Each row was made from one small tree. The marks that hang from a mark follow it in brackets, in the order of their numbers. Every link used is in the known rows. Write each row's tree.
Known rows
Z_765{Z_271{Z_554 Z_841 Z_974{Z_611{Z_729}}}}: [ 1.43 -1.38  1.93 -0.76  0.36  1.19  2.08 -3.13  0.76 -0.01 -0.20 -3.11
 -0.12  0.14 -0.58 -2.75  2.64  0.83 -0.51 -1.71 -5.11 -0.67  1.85  5.39
 -1.27 -2.80  1.12  0.90  1.56 -0.62 -0.30]
Z_611{Z_974}: [-1.13 -0.83 -1.01  0.49 -0.74 -0.56 -0.33 -0.26 -0.24  1.04  0.22 -0.38
 -0.84 -0.04 -0.34 -0.78  1.40  0.75 -0.38 -0.43 -1.27  1.15  1.21  1.32
 -0.86  0.51  0.88  0.19  0.87  0.21 -0.21]
Z_729{Z_611{Z_974}}: [ 0.28  0.24  0.81  0.42 -2.66 -0.44  0.02 -0.50  0.21  0.24 -0.14 -1.13
 -0.22 -0.70 -1.35 -0.93  1.15  0.69 -0.02 -0.60 -1.53  0.87  0.74  2.35
 -1.78  0.50  0.63  1.39  0.92  0.21 -0.81]
Z_554{Z_271 Z_380}: [-2.62  1.10 -2.20 -0.70  0.62  1.58 -1.33  3.26 -2.30 -0.53  0.09 -0.75
 -0.52  0.21 -0.79 -1.43  0.17  0.20 -1.32 -0.35 -1.33  0.99  0.96  0.50
 -0.42  0.17 -1.55  0.57  0.20 -2.28 -0.64]
Z_271{Z_554{Z_380{Z_729}} Z_765 Z_841{Z_611} Z_974}: [ 3.80  0.80 -0.96 -1.92  0.81  3.54 -0.07 -5.01 -0.26 -1.87 -0.07 -2.04
 -2.53  1.13 -0.15 -1.35  1.31 -0.41  0.09 -2.72 -5.12 -1.61  0.09  6.33
 -1.73 -3.31  1.31  2.86  3.80 -2.23 -0.22]
Z_271{Z_765 Z_841{Z_611}}: [ 2.30  1.10  0.41 -1.65  0.76  0.98  1.27 -4.28  2.17 -1.22  1.17 -2.38
 -0.90  0.40  1.56  0.23  0.46 -1.02 -0.06 -0.61 -3.63 -0.71  0.19  4.08
 -1.20 -1.73  0.77  1.74  1.72 -1.10  0.17]
Z_611{Z_729 Z_974{Z_271{Z_554{Z_380} Z_841}}}: [-1.81 -0.87 -2.12 -0.54  0.90 -0.31  1.36 -2.93 -1.13  1.48  0.04 -3.52
 -2.99  0.67  0.67 -2.31  3.12 -0.39 -0.23  0.60 -5.64 -0.07  1.29  4.42
 -1.68  0.26  2.18 -0.24  0.99 -0.46 -1.41]
Z_611{Z_729 Z_974{Z_271{Z_554{Z_380} Z_765}}}: [-1.01 -0.54 -2.73 -0.37  1.55  0.26  1.09 -2.33 -1.59  1.53 -0.65 -2.75
 -3.95  0.41  0.60 -1.77  4.00 -1.87 -0.03  0.66 -4.88 -0.20  0.97  5.15
 -1.51 -0.41  2.02 -0.52 -0.35 -0.29 -2.16]
Z_611{Z_729 Z_974{Z_271{Z_554{Z_380} Z_765 Z_841}}}: [-0.65 -0.27 -2.64 -0.44  1.93  0.12  1.73 -4.40 -1.49  1.27 -0.12 -3.75
 -3.60  0.70  0.79 -2.22  3.72 -1.40  0.13  0.26 -6.26 -0.25  1.22  6.34
 -1.99 -0.99  2.17  0.48  1.16 -0.90 -1.85]
Z_380{Z_554{Z_271} Z_729}: [ 0.76 -0.53 -0.50  0.78  0.16  3.17 -0.63  0.07 -2.37  0.78 -0.75  0.89
  1.15  0.85 -0.11  1.06 -0.80  2.87 -0.99 -2.65 -0.79 -0.89 -1.13  1.27
 -0.89 -0.11 -0.16 -2.72  1.94 -0.85 -1.51]
Z_841{Z_271{Z_554 Z_974} Z_611{Z_729}}: [ 0.71 -1.24  2.24 -2.11  0.39 -0.76  1.84 -1.41  2.97  0.45  0.03 -2.83
 -0.58 -0.42  2.38 -0.15  1.27  0.32 -0.57 -0.24 -4.22 -1.73  1.00  3.83
 -1.78 -0.85  0.87 -0.56 -1.74  0.71  0.67]
Z_765{Z_271{Z_554 Z_841}}: [ 0.42 -0.38  0.53 -0.10  1.82  0.24  1.54 -2.17 -0.72  0.04  0.32 -1.34
  0.54  0.91 -1.54 -2.62  2.19  0.06  0.20 -0.98 -2.79 -0.78  0.53  3.22
 -0.01 -2.14  0.40 -0.08  2.06  1.18 -1.02]
Z_974{Z_271{Z_554{Z_380} Z_765 Z_841} Z_611{Z_729}}: [ 2.24  0.89 -0.35 -1.35  1.68  1.71  2.62 -4.71 -0.72 -0.49 -0.30 -4.46
 -2.34  1.73  0.74 -1.20  3.36 -3.15  0.04  0.95 -6.68 -1.68  1.23  5.87
 -1.95 -1.97  0.81  0.34  0.44 -2.27 -0.78]
Z_380{Z_554}: [ 1.16 -0.27  0.63 -0.40  0.39  0.60  0.74 -1.70 -0.90  0.34 -0.93  0.75
  0.20 -0.04  0.37  0.68 -0.25 -0.04  1.10 -0.63 -0.35 -0.75 -0.59  0.39
 -0.81  0.00  0.47 -1.45  1.05  0.97 -1.21]
Z_554{Z_271{Z_841 Z_974}}: [-0.63 -0.13 -0.55  0.91  0.80  1.26  0.17 -0.20 -1.08 -0.72 -0.20 -1.65
  0.74 -0.88  0.39 -1.65 -0.17  1.90 -0.84 -2.30 -3.27  0.94  1.24  3.92
 -1.04 -1.57  0.33  2.45  1.65 -2.34  0.94]
Z_765{Z_271{Z_841 Z_974{Z_611{Z_729}}}}: [ 0.38 -1.18  1.68 -0.91 -0.41  1.56  1.59 -2.22  1.59  0.07  0.40 -2.73
 -0.30 -0.21  0.29 -1.85  1.32  1.68 -1.46 -1.49 -4.42 -0.16  2.27  4.66
 -0.90 -2.62  0.80  1.23  1.23 -1.80 -0.43]
Z_841{Z_271 Z_611}: [-0.14  0.00  1.74 -1.94  0.05 -0.79  1.39  0.41  2.78  0.05  1.41 -0.99
  0.61  0.65  1.90  0.99 -0.05  0.00 -0.97  0.85 -2.17 -1.35  0.93  0.85
 -0.61 -0.08 -0.99 -0.95 -1.72  0.69  0.65]
Z_974{Z_271{Z_554{Z_380} Z_765 Z_841{Z_611}}}: [ 1.58  1.16 -1.20 -1.73  2.37  1.46  1.95 -3.83 -0.51 -1.27  0.22 -2.44
 -2.47  1.64  0.76 -1.10  2.72 -3.48  0.49  0.70 -5.66 -1.91  0.30  5.21
 -0.93 -2.05  0.86  0.96  0.94 -0.49 -0.66]
Z_974{Z_271{Z_554 Z_765 Z_841} Z_611{Z_729}}: [ 3.09 -0.08  0.68 -0.21  1.64  0.93  3.44 -5.32  0.19 -0.11 -0.41 -4.28
 -1.27  1.52  1.19 -0.48  3.38 -2.62  0.05  0.45 -6.30 -1.87  0.81  6.04
 -1.90 -2.08  1.45 -0.42  0.06 -1.36 -0.07]
Z_729{Z_611{Z_974{Z_271}}}: [-0.23 -0.19  0.51  0.93 -1.91 -0.27  1.02 -0.32 -0.36  0.56 -0.20 -0.91
 -0.69 -0.28 -0.74 -0.71  1.92 -0.29 -0.20  0.20 -2.64  0.14  0.93  3.16
 -1.16  0.37  0.93  0.66 -0.12  0.49 -0.95]
Z_841{Z_271{Z_765 Z_974} Z_611{Z_729}}: [ 1.07 -0.39  1.32 -2.21  0.68  0.18  1.98 -2.01  3.25  0.08  0.48 -2.92
 -1.30 -0.76  3.39  0.78  0.63  0.05 -1.12 -0.40 -4.25 -1.39  1.21  5.12
 -1.61 -2.09  0.67  0.48 -2.21 -0.92  0.05]

Write each row's tree
[-2.36 -1.78 -1.25  0.48 -0.18 -0.57  1.05 -0.71  0.46  2.35 -0.01 -2.05
 -2.40 -0.24  1.55 -0.48  2.10  0.62 -1.06  0.78 -3.35  0.35  1.03  2.86
 -0.93  0.91  1.99 -1.11 -1.17 -0.07 -1.21]  Z_611{Z_729 Z_974{Z_271}}
[ 0.22 -0.84  0.52 -1.86 -0.07  1.98  0.75 -0.32 -0.34  0.02 -0.77 -2.14
 -1.42  0.11 -1.46 -2.91  2.95 -0.19 -0.89 -0.84 -3.64 -0.54  2.03  3.63
 -1.00 -2.08  0.13  0.38  0.17 -0.92 -1.32]  Z_765{Z_271{Z_554{Z_380} Z_974{Z_611{Z_729}}}}
[ 1.76  0.21  1.07  0.84 -1.45  3.34 -0.28 -0.29 -1.86  0.19 -1.03  0.18
  1.51  0.20 -1.10  0.93 -0.78  2.79 -0.66 -2.83 -1.17 -1.01 -1.49  2.39
 -1.64 -0.08 -0.28 -1.72  2.11 -0.92 -2.07]  Z_380{Z_554{Z_271} Z_729{Z_611}}
[-0.24 -0.19 -0.59 -2.87 -0.34 -0.11  0.36 -3.62  1.58  0.26  0.95 -4.25
 -2.73  0.51  0.48 -2.14  2.23 -0.07 -0.41 -0.13 -5.41 -0.09  1.02  3.76
 -2.83  0.45  1.84  0.86  2.28 -0.69 -0.82]  Z_271{Z_554{Z_380} Z_841{Z_611{Z_729 Z_974}}}
[ 3.39  0.30  0.52  1.14 -0.76  4.33 -0.02 -1.67 -2.43 -0.55 -1.75  0.14
  0.46 -0.62 -0.74  0.47 -0.21  2.19 -0.09 -4.23 -2.49 -0.96 -1.00  5.59
 -2.07 -2.39  0.48  0.24  2.42 -1.90 -2.04]  Z_380{Z_554{Z_271{Z_765 Z_974}} Z_729{Z_611}}
[ 1.20 -0.33  0.78 -0.63  1.33  0.08  2.28 -2.99  1.00 -0.54  0.49 -1.84
 -0.56  1.21  1.19 -0.57  1.96 -1.77  0.20  0.70 -4.72 -1.95 -0.17  3.48
 -0.63 -0.84  1.37 -0.30  0.52  0.89  0.53]  Z_974{Z_271{Z_554 Z_841{Z_611}}}
[-0.84  1.54 -1.75 -2.37  1.21  2.26  0.17 -1.29  0.60 -0.68  1.25 -4.28
 -2.00  0.07  1.55 -1.25  0.63 -0.06 -1.80 -0.79 -5.19  0.33  0.85  4.71
 -2.18 -0.97 -0.09  1.78  0.90 -3.62 -1.13]  Z_554{Z_271{Z_765 Z_841{Z_611{Z_729}}} Z_380}
[ 1.32  1.97 -1.37  0.24 -0.28  4.74 -0.97 -1.27 -2.81 -1.84 -0.33 -2.15
 -0.84  0.00 -1.29 -1.62 -0.15  1.73 -1.21 -3.43 -4.17  0.09  0.53  6.56
 -1.77 -2.98 -0.33  3.78  3.46 -4.69 -1.24]  Z_554{Z_271{Z_765 Z_841 Z_974} Z_380{Z_729{Z_611}}}
[ 1.48  0.01 -0.73  0.62  1.73  2.39  0.71 -1.09 -2.44 -0.34 -1.63  0.00
 -0.08 -0.96  0.60 -0.33  0.65  0.18  0.48 -2.69 -2.49 -0.16  0.30  4.44
 -1.66 -2.12  0.59  0.23  1.11 -0.87 -1.07]  Z_380{Z_554{Z_271{Z_765 Z_974}}}
[ 2.53  0.42 -0.31  1.20 -0.77  3.41  0.39 -3.66 -2.45  0.40 -0.35 -1.42
  0.43  0.37 -0.94 -0.15  0.57  2.69 -0.43 -3.89 -4.31 -0.27 -0.33  6.46
 -2.97 -1.35  0.97  0.07  4.37 -1.93 -2.51]  Z_380{Z_554{Z_271{Z_765 Z_841}} Z_729{Z_611{Z_974}}}
[-0.18  0.19 -0.12 -2.18  1.04  0.59  1.88 -2.90  0.99 -0.24  0.37 -3.28
 -2.37  1.11  1.58 -1.16  2.04 -1.67 -0.34  1.18 -5.41 -1.59  0.04  3.47
 -1.16 -0.32  1.24 -0.23  0.29 -0.38 -0.55]  Z_974{Z_271{Z_554{Z_380} Z_841{Z_611{Z_729}}}}
[ 1.03 -0.09 -0.34 -1.77 -0.06  0.29  1.31 -5.22  2.98  0.46  1.35 -4.18
 -2.34 -0.22  2.21 -0.36  1.49  0.34 -0.85 -0.79 -5.42  0.10  0.83  5.71
 -2.55 -0.92  2.11  1.38  1.59 -1.33 -0.66]  Z_271{Z_765 Z_841{Z_611{Z_729 Z_974}}}
[ 0.39  0.31 -1.33  1.13  1.51  1.96 -0.11  0.69 -1.77 -0.70 -0.98 -0.76
 -0.36 -1.08  0.30 -1.09  0.89  0.30 -0.64 -2.35 -2.44  0.69  0.81  4.67
 -0.77 -2.38  0.22  2.12  0.07 -2.01  0.22]  Z_554{Z_271{Z_765 Z_974}}
[ 2.37 -0.05  0.83 -1.72  0.32  1.48  1.47 -5.22  3.06 -0.97  0.44 -3.58
 -2.30 -1.12  2.79 -0.23  0.53  0.17 -0.48 -1.67 -5.30 -0.58  0.56  6.26
 -2.13 -2.65  2.16  2.90  1.25 -2.04  0.14]  Z_271{Z_765 Z_841{Z_611{Z_729}} Z_974}
[ 2.24  0.43  0.08  0.15  0.61  1.45  1.96 -1.52 -0.35 -0.49 -0.35 -1.03
 -0.77  1.41  0.64  0.73  2.49 -2.75 -0.40  0.94 -3.35 -1.27  1.33  3.44
 -0.39 -1.79 -0.12 -0.31 -1.29 -1.27  0.22]  Z_974{Z_271{Z_765} Z_611}
[ 0.19  0.09 -1.78 -1.79  0.58  0.84  0.69 -1.43  0.12  0.01  0.29 -1.52
 -3.25  1.07  0.55 -1.00  3.57 -2.45 -0.32  0.53 -4.85 -0.71  1.29  4.47
 -1.51 -0.63  1.26  0.04 -0.02  0.23 -1.01]  Z_841{Z_611{Z_974{Z_271{Z_554{Z_380} Z_765}}}}
[ 1.61  1.29 -1.93 -0.28  0.05  5.18 -0.79 -1.10 -2.46 -1.67 -0.07 -2.24
 -0.83  1.28 -0.70 -1.13  0.46  1.39 -2.12 -3.12 -5.02  0.13  1.81  5.92
 -1.68 -3.05 -0.80  2.79  3.06 -5.69 -0.02]  Z_554{Z_271{Z_765 Z_841 Z_974{Z_611}} Z_380{Z_729}}
[-0.26  0.18 -0.68 -3.01  1.00 -0.57  1.42 -2.16  1.46  1.16  0.77 -3.83
 -2.76  0.62  1.54 -0.99  3.13 -1.21 -0.78  0.45 -5.74 -1.11  1.82  5.14
 -2.71 -0.56  0.58 -0.51 -0.90 -0.18 -1.34]  Z_841{Z_271{Z_554{Z_380} Z_765} Z_611{Z_729 Z_974}}
[ 1.83  0.01 -1.04 -0.39  0.46  2.48 -0.53 -3.24 -2.47 -1.20 -0.72 -0.96
 -1.32  0.92 -1.29 -2.09  0.49  1.08  0.39 -2.46 -3.18 -0.86  0.22  3.77
 -0.80 -2.05  0.90  2.10  4.03 -1.87  0.03]  Z_271{Z_554{Z_380{Z_729}} Z_841 Z_974}
[ 2.59  1.74 -0.82 -2.60  1.58  1.37  0.94 -4.46  0.32 -1.65  0.74 -2.93
 -2.17  1.12 -0.02 -1.55  1.98 -2.68  0.75 -0.36 -4.61 -1.17  0.20  4.67
 -1.91 -1.90  0.63  1.94  2.47 -0.97 -0.45]  Z_271{Z_554{Z_380} Z_765 Z_841{Z_611}}
[ 1.91  0.58  0.18  1.15 -0.01 -0.11  2.17 -4.04 -1.27 -0.15 -0.57 -2.50
 -0.92  0.25 -0.95 -1.70  3.28 -1.72  1.05 -0.57 -5.14 -0.50  0.65  6.63
 -2.06 -1.44  1.79  1.71  1.71  0.49 -1.07]  Z_729{Z_611{Z_974{Z_271{Z_554 Z_765 Z_841}}}}
[ 0.75 -1.00  0.59  0.11  1.54  0.79  1.45 -2.31 -0.89 -0.31 -0.29 -1.11
  0.02 -0.08 -1.19 -3.15  2.13  0.72  0.38 -2.00 -3.46 -0.58  1.21  4.66
 -0.22 -3.25  1.08  1.44  2.32  0.67 -0.26]  Z_765{Z_271{Z_554 Z_841 Z_974}}
[ 1.40 -0.11 -1.20 -0.43 -0.05  2.58 -1.25 -0.83 -2.35 -0.76 -1.36  0.30
 -1.48  0.74 -1.55 -1.51  0.85  0.53  0.18 -2.08 -1.35 -0.99  0.07  2.12
 -0.37 -1.42  0.46  0.89  2.15 -1.30 -0.39]  Z_271{Z_554{Z_380{Z_729}} Z_974}
[ 3.75  0.63  0.74  1.10 -0.44  4.42  0.62 -3.85 -2.34 -0.84 -1.35 -0.96
  0.67 -0.24 -0.52  0.08 -0.45  2.56 -0.04 -4.56 -3.86 -1.03 -0.70  6.81
 -2.43 -2.72  0.72  1.15  4.02 -2.37 -1.67]  Z_380{Z_554{Z_271{Z_765 Z_841 Z_974}} Z_729{Z_611}}
[ 1.75 -0.76  1.52 -0.31  0.63  0.32  3.00 -3.85  0.73  0.27 -0.29 -3.91
 -0.48  1.39  1.11 -0.70  2.61 -1.42 -0.30  0.77 -5.65 -1.71  0.79  3.94
 -1.61 -0.71  1.26 -1.03 -0.07 -0.84  0.36]  Z_974{Z_271{Z_554 Z_841} Z_611{Z_729}}
[-0.68 -1.45  1.13 -2.03 -0.09 -1.91  1.71 -1.37  2.88  1.85  0.98 -3.26
 -0.86  0.40  1.83 -0.43  2.39  0.66 -1.02  0.47 -4.68 -1.03  1.48  3.42
 -2.39  0.62  1.12 -2.00 -1.32  1.24 -0.20]  Z_841{Z_271{Z_554} Z_611{Z_729 Z_974}}
[-1.82  0.83 -2.54 -0.18 -0.04  3.41 -2.17  2.91 -2.67 -0.01  0.26  0.03
 -0.47  1.15 -1.09 -0.66 -0.39  2.21 -2.23 -1.64 -0.87  0.32  0.08  0.62
 -0.14  0.00 -1.54 -0.43  1.21 -3.12 -1.10]  Z_554{Z_271 Z_380{Z_729}}
[ 0.32 -0.91  1.08 -0.43 -0.64  0.68  1.93 -0.74  1.30  0.83 -0.26 -2.33
 -0.91  0.78  1.66  0.80  1.66 -0.90 -1.29  1.31 -3.48 -1.13  1.07  1.82
 -0.74  0.13  0.33 -1.65 -2.25 -1.21 -0.17]  Z_974{Z_271 Z_611{Z_729}}
[ 3.07  0.99 -0.54  0.21  2.53  0.20  1.80 -5.14 -1.18 -0.94 -0.36 -2.16
 -0.26  0.69 -0.39 -1.54  1.94 -1.97  1.64 -0.99 -3.35 -0.99 -0.29  4.72
 -1.17 -2.37  1.15  1.36  2.44 -0.11  0.07]  Z_271{Z_554 Z_765 Z_841}
[-0.85  0.68 -1.10 -0.82 -0.66  2.71 -1.05  2.80 -1.67 -1.28 -0.56 -1.36
 -0.64 -0.01 -0.87 -1.69  0.66  0.35 -1.71 -1.18 -3.00  0.94  2.39  2.37
 -1.38 -0.85 -1.28  1.98  0.35 -3.68  0.56]  Z_554{Z_271{Z_974{Z_611}} Z_380}
[ 2.23  0.16  0.16  0.37  2.67 -0.31  1.95 -1.92 -1.50 -0.43 -0.91 -0.87
  0.04  0.00  0.35 -1.00  1.86 -1.52  1.14 -1.14 -3.05 -1.59  1.17  5.11
 -0.78 -3.09  0.13  0.79 -0.57  0.52  0.49]  Z_841{Z_271{Z_554 Z_765 Z_974}}
